What can hang from each mark:
k_292: k_240 k_574 k_839
k_839: k_574
k_789: k_240 k_812
k_812: k_520
k_520: k_755 k_789
k_755: k_48 k_574
k_240: k_160 k_292 k_789
k_48: k_755
k_574: k_755

Every row comes from one small tree of marks. The marks that hang from a mark follow it in brackets, in the order of their numbers. Every link used is in the known rows. Which tree was each row made from?
Known rows:
k_789[k_240[k_160 k_292[k_839]] k_812]: [ -7  24   1  -4  12  -3  17   8  -3  -3   4  -4  25  11  -8  11   9  -9
  -5   5  -4 -15   6  -6  18   8  -5  -7  46 -14 -14 -13   6  11  -1 -13
  -3   1 -27 -18  11 -20   2  10 -10   4 -10  22  -7   1   2   2]
k_520[k_755[k_48]]: [-11  -8  -1  -7   2   2   1   0  -3   6  -6   3  -6 -10  -4  -3  -3   7
  -3   7   7   4   0  14  -8   5   1   6 -19   9   8  13  -1  -8  -5  11
   5  -6   9   5   7   7   9  -8  -2   3  19 -10  12  -2  -8   1]
k_789[k_240]: [  6   3  -6 -10  -6   0   4 -20   0   5  -6   5   6   0  11  -2   0   4
   3   0 -11   6  -1  12  11  15  10   4   8   8  -1   9  19  13  14  -9
   4  -3  -2  -4   5  -2  12  12  22   2  -2   6   3  -4  14   8]
k_292[k_240[k_789] k_574]: [ 11   7   7   6   3  12 -14 -17  13  -3  -2  -1  -7 -14  18  -6   9   0
   2  -2 -16  13 -15  -9 -14  -4   1   5  -9 -13   0  10  14 -17  -8  -1
   3   4  15  13 -20  -1  -9   6   2  -3 -16  -4   1   7  -3  -7]
k_520[k_789]: [ 10 -16  -1   9 -22  -2   1 -14  -5   7   3  -8   1  -5 -10   2  -9   0
   2  10   3   5  -7   9   1  -4  18   7 -17  12  -6   2  -4  -1  15  -4
  12   2   0  -2   2   6 -13  -3  19  -8  -6  -8  10   5   5   7]
k_240[k_292 k_789]: [ 13 -17  23  15  -6  -4  -4   2 -10  14  -1 -20 -16   3  16   8   4   2
 -13   3 -16  19  -6  -4  -4 -14 -11 -13   0  10   4 -11  15   0   4  -5
   8  -1   1 -10  -5  -8  10   1  17   3  -5  11   4  10  -1  -6]
k_755[k_48 k_574]: [ -5 -21   5 -19 -15  -6  -5 -11 -15  -4  -6   0  12   0  -5 -13   5  21
   6   0 -17 -13 -11   3 -19   8  -6   0  -3  18  13  12  -2   9  -4  25
  16   8  24   9  -4  -7  23  -7  19  -7  10 -10  28  -8   1  10]
k_520[k_755 k_789[k_240[k_160] k_812]]: [-18  13 -15   9  14   9  16   5  -2  -5  -2  15  17 -14 -14  20  -8  -3
  -2   2  27 -15  22  14  13   8  23  12   6   5 -15   5 -13  -8  19 -10
 -13   4 -34  -9  25  -5 -20   7 -15   2   8 -10  -1 -12   5  -3]
k_292[k_574 k_839]: [ 13   7   5  -5 -11  -2 -11 -18  10 -10   5  -9   7   0   2 -13  10  -7
   7 -12  -3   7  -7  -9   1  -6  -1   2  -2 -28   0  -1  10  -2   0  18
   9  -5  15   1  -6   8 -16   2  -1  -8 -16  -1  -3   7   5   4]
k_292[k_240]: [  5   7  -2  -8 -10  -7  -1 -16  11  11   0  -1  -8   3   3 -12  -6  -7
   0  21 -12   5 -19   0  -3   4   5  -6 -15  -3  -5   8  10  -4   2 -17
  15  -5   3  12 -16   4   6   0  10   0  -5   7   1   6 -15  17]
k_812[k_520[k_755[k_48]]]: [  3 -16  -6  -1  11   3   5  21  -1  -1  -6  14 -12  -4   0  -6  -7   4
   7   7  15   2  -2   7  -3   7 -10  12 -10  10   9   0  -1  -2 -25   2
  -3 -12   8  12  10  21  16  -2  -7   9  19  -8   5   1  -6  -5]
k_48[k_755[k_574]]: [ -3 -13  -1 -26 -19 -21 -20   1   6  18   2   0  -5  13  -8 -12   2  11
  -3  -2  -7 -10  19   7   6  -5   4 -20 -15  33  13  -3  -5  22  28  10
   0   6  14   5 -15   4  13   8  17 -11   8   9  13   1  10  20]
k_812[k_520]: [ 20 -18  -5   0  -8   0   6   6   3   5   1   5 -15   1   5 -10  -8   1
   9   5  -2   6  -1   0   4   6  -9   7   5  14   5 -10   5  13  -1 -13
   2 -11  10   8   1  16  10   5  10   4   3  -3  -1   5   2   8]
k_574[k_755]: [  8  -1 -14  -9 -29  -7  -9 -27   5  13  -2  -8 -14   2   5  -6 -11   0
  -5  -3  -2  15 -14   2   2  -8   1  -7 -10  18  11  -1 -10   7  34   1
  -7  -2   2   2 -13  13   7 -20  15   7  -1   1 -12   1   2   9]
k_292[k_240[k_160 k_789] k_839]: [  7   7  12   9   2  -5   0  -6  15  10  -9 -14  14  -7   7   6 -11  -8
 -10  12   5  -9 -25  -6 -17 -10 -19   2 -10 -20 -14   7  21 -24  -9  11
  18  -5 -14   1  -2  -8  -9   4  -7   0 -24  19   1  10 -15  11]
k_789[k_812[k_520[k_755[k_574]]]]: [  1  -1   0 -18  22  -2   6  31  -8  -4   3  28 -16   9  -5  -9 -10   5
  -2  -6   9 -21  25  -3   8   1 -11  -7   6  11   1 -10  -6  20   5  -1
 -14  -4   9   8  -2   3   9   8 -23  -2  23 -11 -15 -20   1   3]
k_839[k_574]: [  1  -6  -4 -12 -22  -4 -18  -3  13  -2   8 -15  -6   5   0 -16  -7   8
   1   1 -14  17   8  -2 -15   8   9 -17  -3  13  10  -3  -5  20  17  -2
  23   1  10  -5 -20 -13 -11   7  14  -3   3  -3   6  -3   1  17]
k_520[k_755]: [ -5  -4   0  -9   0  -4  -1   3   2  11  -1   2 -16  -4  -1  -1  -7  -2
  -6   3  10   5   7  10   3  -5   6  -4 -21   8   5   4   3   0  14   0
   3 -10  -3   1   4  14   0   2  -1   2  14  -9  -3   0  -5  10]
k_520[k_789[k_240]]: [  8  -7  -6   8 -11   2   2 -22  -6   5  -6   4  17  -6   0   7  -3   2
   7   4   1   3  -6  11  11  10  22  15  -7   3  -6  11   6   1  11 -11
   3   3 -11  -4  11   4  -5   7  23  -1  -8  -1  10  -4  16   3]
k_574[k_755[k_48]]: [  3  -4 -12  -6 -27  -6 -10 -32   0   9  -7  -5  -9  -3   2  -8  -8   6
  -1   1  -6  11 -22   3 -11  -2  -3   6  -2  20  12   8 -12   5   9  14
  -4   5  16   6 -11   6  14 -30  17   4   5  -2  -1   3  -2   4]
k_812[k_520[k_755 k_789]]: [  7 -23  -8  12   5   4   7  23   1   1   1   9 -13  -2  -5   5 -13  -5
   7   3  27   2   6   8   8  -4   3  15 -30   3  -3  -3  -6  -8  -8 -13
  -6 -10  -8   8  17  30  -5   4  -9   2   9 -13  -4   2  -2   0]
k_520[k_755 k_789[k_812]]: [ -5   2  -3   1   8   2   3   7  -3   3   3  15  -7   0 -15   7 -15  -4
  -7   7  20  -7  19  12  12  -7  21   3 -18   8 -12  -1 -13  -4  18 -11
  -6   0  -4  -2   2   3 -24  -4 -14 -10  11 -15  -6 -15   0   5]
k_812[k_520[k_755 k_789[k_240]]]: [  4  -9 -14  11  13   7  10  19  -2  -1  -4  19  -2  -4   1   6  -8  -2
  10  -4  24  -2   8   8  18  10  11  19 -23   0  -5   6   3  -2 -12 -10
 -13  -9 -13   3  26  26   3  12  -6   7   2  -5  -4  -3  11  -6]
k_839[k_574[k_755[k_48]]]: [ -7  -4 -15 -12 -28  -3 -24 -15  14   0   3 -12 -11   4  -4 -18 -10  12
  -1  -5 -11  18 -10  -4 -24   6   3  -9  -5  17  18   5 -19  13   8  17
   8   7  16  -2 -20 -11  -3 -19  11   2   3  -1   4  -5   1   9]

Which tree is each row?
[ -8   9 -11   3  16   6   7   5  -4   1  -1  24   3  -2  -4  10  -9   0
  -3   3  19  -7  20  16  22   8  26   6 -12   1 -13  10  -4   0  16 -11
 -14   1 -13  -6  15  -1 -16   5  -9  -5   8  -7  -5 -18  11  -2] -> k_520[k_755 k_789[k_240 k_812]]
[-14   8 -10   5  18  10   5  -1  -8  -4  -5  25  13  -7 -10   7  -6   4
   3   5  15 -11  11  16   7  16  24  21  -5   6 -10  19  -6  -4 -10   2
 -10   7  -6   1  18  -9  -8  -5  -7  -6  13 -10   8 -18  10  -6] -> k_520[k_755[k_48] k_789[k_240 k_812]]
[  1  -6  16  16   7   5  12  10 -10   4   0 -14  -4  -5   4  22   2   1
 -17   6 -10   0  11  -5  -7 -10 -18 -11  40  16  -5 -22  -6  -2  12 -11
   0   8 -17 -15  -3 -28  -3   3   1   5   0   9   3   5  -7  -8] -> k_240[k_160 k_292 k_789[k_812]]
[ 12 -11  21  19  -5   6  -8  -1  -8  -3   2 -19 -15  -4  19   5  19   4
   0 -11 -22  24   0  -8  -3 -11  -8  -9   5  -6   9 -11   8  -5  -1   1
  -1   6  10  -4  -9  -4   1   3  13   0 -10   1   1  11   4 -21] -> k_240[k_292[k_574] k_789]
[ -4 -21  -3  -1   6  -3   5  30  -8  -2   0  15  -5   1  -9  -2  -7   7
   7  -6  25 -17   8   5   4  -5   1   5 -38   9   2   0 -11   0 -10   5
  -4  -8  -3  10  17  29   6   3 -10   0  10 -13   2  -6   2  -1] -> k_812[k_520[k_755[k_574] k_789]]
[  0   4  -4   2 -20  -2  -7 -10   0  -5  11 -19 -18  11   4  -3  20  -6
   3 -18 -11  22  -9  -9   8 -10   2 -13  -1  -7  14 -11 -14   1   7  -4
 -14   2   8   2 -12  15   6 -16   8   8  -8   3  -9  14  -2 -14] -> k_240[k_292[k_574[k_755]]]
[  7  11   6  -3  -2 -12   5   1  -6   5   0 -11  15  22   3   2  10  -8
   0  -3 -13   5 -11   1  15   3  -2  -8  13 -21  -4   2  21  11  -7  -5
   8  -8  -8 -10  12   1  19  10  12   1 -14  25  -3   5   5   3] -> k_789[k_240[k_292[k_839]]]
[-15  12   1   1  -4  -7   3  12   8  -6   5 -26  31  11  -7   7   9  -3
   0  -3  -7   0   0  -7   1   9  -3 -10  22 -19  -1  -3   7   7  -9   2
  12  -5 -25 -18  13 -14   1  17   1   7 -11  26   5   9   1   5] -> k_789[k_240[k_160 k_292[k_839[k_574]]]]
[ -5  12   1   2  -3  -8  16   4   0   1   0 -22  32   6  -6  14  10  -9
   0  -1  -3  -2  -9   0  10   2  -6  -4  25 -18  -3  -2  13   1  -9  -3
   8  -6 -30 -15  21  -1  13  11   6   9 -14  27   6  13  -1   1] -> k_789[k_240[k_160 k_292[k_839]]]
[ -3   8   4   4 -17  -8 -10  -9   2  -8   7 -22   3  12  -2  -9  21  -8
   5 -20  -7  12 -26 -14   1 -12  -9  -2  -2 -27  11  -1  -5  -7 -19  20
  -6   2  15   1  -7   9   7 -23   0   0 -13  11  -9  15  -5 -15] -> k_240[k_292[k_574[k_755[k_48]] k_839]]
[-14   1   5   3 -17 -14   1  23   8  -2  10 -40  17  12 -17   4   7  -8
  -5   1  -1   3  -2 -14 -12  -8  -7 -23  11 -13   7 -11  -6   4  -8   3
  24  -5 -20 -18  -2 -11  -8   6  -4   2 -10  21   9  21 -16   6] -> k_240[k_160 k_292[k_839[k_574]]]
[  0  25 -10  -5 -10  -1 -19 -28  24  -9  -2   1   7   4  -1 -21   9 -10
   9  -7  -1   2 -42 -13  -9  -3  -7  10 -21 -39   1  19   4 -19 -29  27
  -3   0  21  18 -16   9  -2 -23  -9  -3 -23   6  -8  10 -11  -5] -> k_292[k_240 k_574[k_755[k_48]] k_839]
[  5   9 -11   5   1   4   5 -17  -5   0   1  17   9   1   1   4  -7  -1
   4   7  -2  -5   7  10  17  12  25  12  14   8 -14   4   0  13  19 -17
  -5   9  -4  -9   5 -13 -16   1  12  -8  -2  -3   0 -14  19   4] -> k_520[k_789[k_240 k_812]]
[  3  -9  23  20  -2  -6   6   9  -5   8  -4 -31  12  -3   6  20   1  -5
 -13   1  -2   2 -12 -10  -9 -21 -29 -11  14 -10  -5 -11  14 -17  -4  11
  14  -4 -21 -18   7  -9  -1   3   3   4 -16  19   5  20  -8  -2] -> k_240[k_160 k_292[k_839] k_789]
[ 11   3  20  10  12   9  -3   4  -8  -7   8  -4 -19   3  17   3  16   0
  -5 -10 -22  14  11 -12   0  -9  -7 -11  28  -2   0 -19   0   5   2  -8
 -11  13  13  -8 -16 -22  -7   2  -1  -3  -1  -3  -8   0   6 -19] -> k_240[k_292[k_574] k_789[k_812]]
[-11   1   2   7 -16   2  11  -1  -2 -12  10 -32   8  -9 -10  11  25  -6
   4  -6  -7   7   6  -7  -2  -4  -1  -6  23  -4   7 -16 -12  -8  -2 -12
   2   3 -15  -5   3   3   0   4   5   8  -4   0   9  26 -11 -14] -> k_240[k_160 k_292[k_574]]
[  5  21  11   6  15  -3   0  -1  14   5  -6   0  13  -4   5   5 -15 -11
 -12  14   3 -17 -14 -10 -14  -9 -20  -2  11 -20 -20   3  17 -15  -6   8
   9  -1 -13   1  -7 -25 -15   5 -19  -4 -17  16  -5  -1 -15  14] -> k_292[k_240[k_160 k_789[k_812]] k_839]
[  7   3  -5 -10  23   3   8  27   1   0   3  26 -23   4  -1  -3 -14  -3
  -1   5  11  -5  25   1  11   2  -7  -1  10   9  -2 -16  -5  11   3 -17
 -14  -9   4   3  -1   3   1   5 -22   1  19  -9 -20 -14  -1   6] -> k_789[k_812[k_520[k_755]]]
[  8 -11  19  15  30   2   8  39 -10   5   2  10 -31   6  14   6  -3  -1
 -12   1   1   6  16  -9   6 -11 -24  -8  15   7  -2 -24   3   3  -6 -14
 -17  -5   0  -6  -1  -7  11   5 -17   5  12   5 -17  -3  -1 -15] -> k_240[k_292 k_789[k_812[k_520[k_755]]]]
[ -5   5   8   8 -11  -4   9   6   3 -11   8 -33  20   0 -10   7  23 -11
   2 -14   2   0  -5 -12   2 -11 -11  -7  17 -26   3 -14  -1 -12 -15   6
  10  -3 -12  -9   5   5  -8   3  -4   3 -14  12   3  24 -10  -7] -> k_240[k_160 k_292[k_574 k_839]]
[  2  10  -2   0  -2   4   0 -11  -5  -9   6  -8   7   7   9   1  25   0
   9 -14 -21  16   3  -4  16  13  11  -1  14 -10   5  -2  11   6  -8 -13
  -4   3   1  -4   4   3  10   9  15   6 -10   9   2   7  10 -13] -> k_789[k_240[k_292[k_574]]]
[ -6  19 -15  -4 -16   7 -18 -37  17  -7  -1   1  -3  -6   4 -16  12  -3
  11  -4 -10  12 -31 -10 -11   4   4  10 -11 -12  10  18 -10 -14 -19   4
  -8   6  22  20 -19   7   4 -25   3   2 -13  -6  -3   7 -11  -8] -> k_292[k_240 k_574[k_755[k_48]]]
[ -1  23   2   6  11  19  -3 -14  13 -12   0   1   0 -21  11   4   5  -2
  -3   4  -7  -4   4 -10 -17   0  -3   5  21  -9 -10  -1  -1 -21  -5  -9
  -4  12  -2   8 -12 -22 -21  10 -14  -1 -10  -7  -3   1  -8  -7] -> k_292[k_240[k_160 k_789[k_812]] k_574]
[ -2  13 -13  -9  34  11  10  15  -5 -10  -5  36  -1   1   5  -4  -6   4
   7   1   6 -12  15   7  11  24  -3  16  23   4  -2   4   3  13 -16 -10
 -20  -4   4   5  16  -5  15  10 -15   6  19  -3  -8 -20  11  -4] -> k_789[k_240 k_812[k_520[k_755[k_48]]]]
[ -9  -4  -5   4  10   4   3   2 -10  -2  -2  13  -5  -9 -19   3  -9   0
  -1  11  16 -10  10  13  -1   2  15  13 -13   7  -6  10 -16  -9  -5   2
  -4   6   7   4   6  -3 -15 -15 -10 -12  17 -20   8 -11  -3  -2] -> k_520[k_755[k_48] k_789[k_812]]
[-21  -6   0  -6  10   1   3  11 -19  -8  -2  17   8  -4 -23  -3  -4  13
   0   3  14 -27  12  10  -5  -1  13   6 -19  10  -2  13 -20   1  -3  20
  -2  10  11   4   3  -5  -6 -11 -12 -15  18 -24  12 -22  -1  -3] -> k_520[k_755[k_48 k_574] k_789[k_812]]
[ 12  12   8  -1  13   3  -5  -8   7  10  -3  14 -14   1  16  -4 -13  -4
 -10  17 -15   2  -6  -4 -10  -1  -4  -4   1  -1 -13   3  13  -4   2 -13
   3   4   8   6 -21 -22  -4   3  -2  -8  -7   5  -6  -9  -7   8] -> k_292[k_240[k_789[k_812]]]
[  8 -13  13  -4  27   7  -1  31 -12   1  -8  25 -22   0  14  -2 -15  14
  -9  -9   4 -13  20  -5  -5  -6 -20  -2   1  17   0 -10   2   7   4  11
 -13  -1  10   2  -2  -9   3   9 -18  -3  16 -12 -13 -21   8  -4] -> k_240[k_789[k_812[k_520[k_755[k_574]]]]]
[  3  11 -16  -4  18  11  18   9   2  -5  -2  19  16  -4   4   8  -7   1
   7   4   4 -16  18   1  10  22  -5  12  51  11  -6 -13  -2  15   4 -22
 -15   0 -15  -3  13 -12   4  14  -5  12   5   5  -5  -7  11   2] -> k_789[k_240[k_160] k_812[k_520]]
[-16 -22   1  -1  -4  -3  -1   8 -15  -4  -6   3  11  -9 -20  -2  -1  15
   3  -2  16 -17  -3  12 -10  -2  11   8 -42  12   5  21 -12 -11  -9  25
   8   8   8   8  14  13   4  -9   1 -10  12 -21  23  -8  -2  -4] -> k_520[k_755[k_48 k_574] k_789]
[ 11  12  -7  -8 -20  -6 -16 -23  14  -6   4  -7  -1   3   4 -14   4  -8
   6 -23   3  10 -18 -12   3 -14  -5  -1 -10 -24   5   2  -2  -3  10  23
  -8  -2  13   4  -9  17 -13 -15  -1  -1 -18  -1 -21   7   5   1] -> k_292[k_574[k_755] k_839]
[-17 -11   4 -19  -3  -4  -2   7 -12  -2  -7   7   2  -5  -8  -7   1  17
  -1  -2   5 -12   3   7 -17   2  -4  -3 -26  11  15  16  -3   2  -4  28
   7  -1  15   9   4   7  20  -4  -2  -2  20 -16  16 -12  -7   3] -> k_520[k_755[k_48 k_574]]
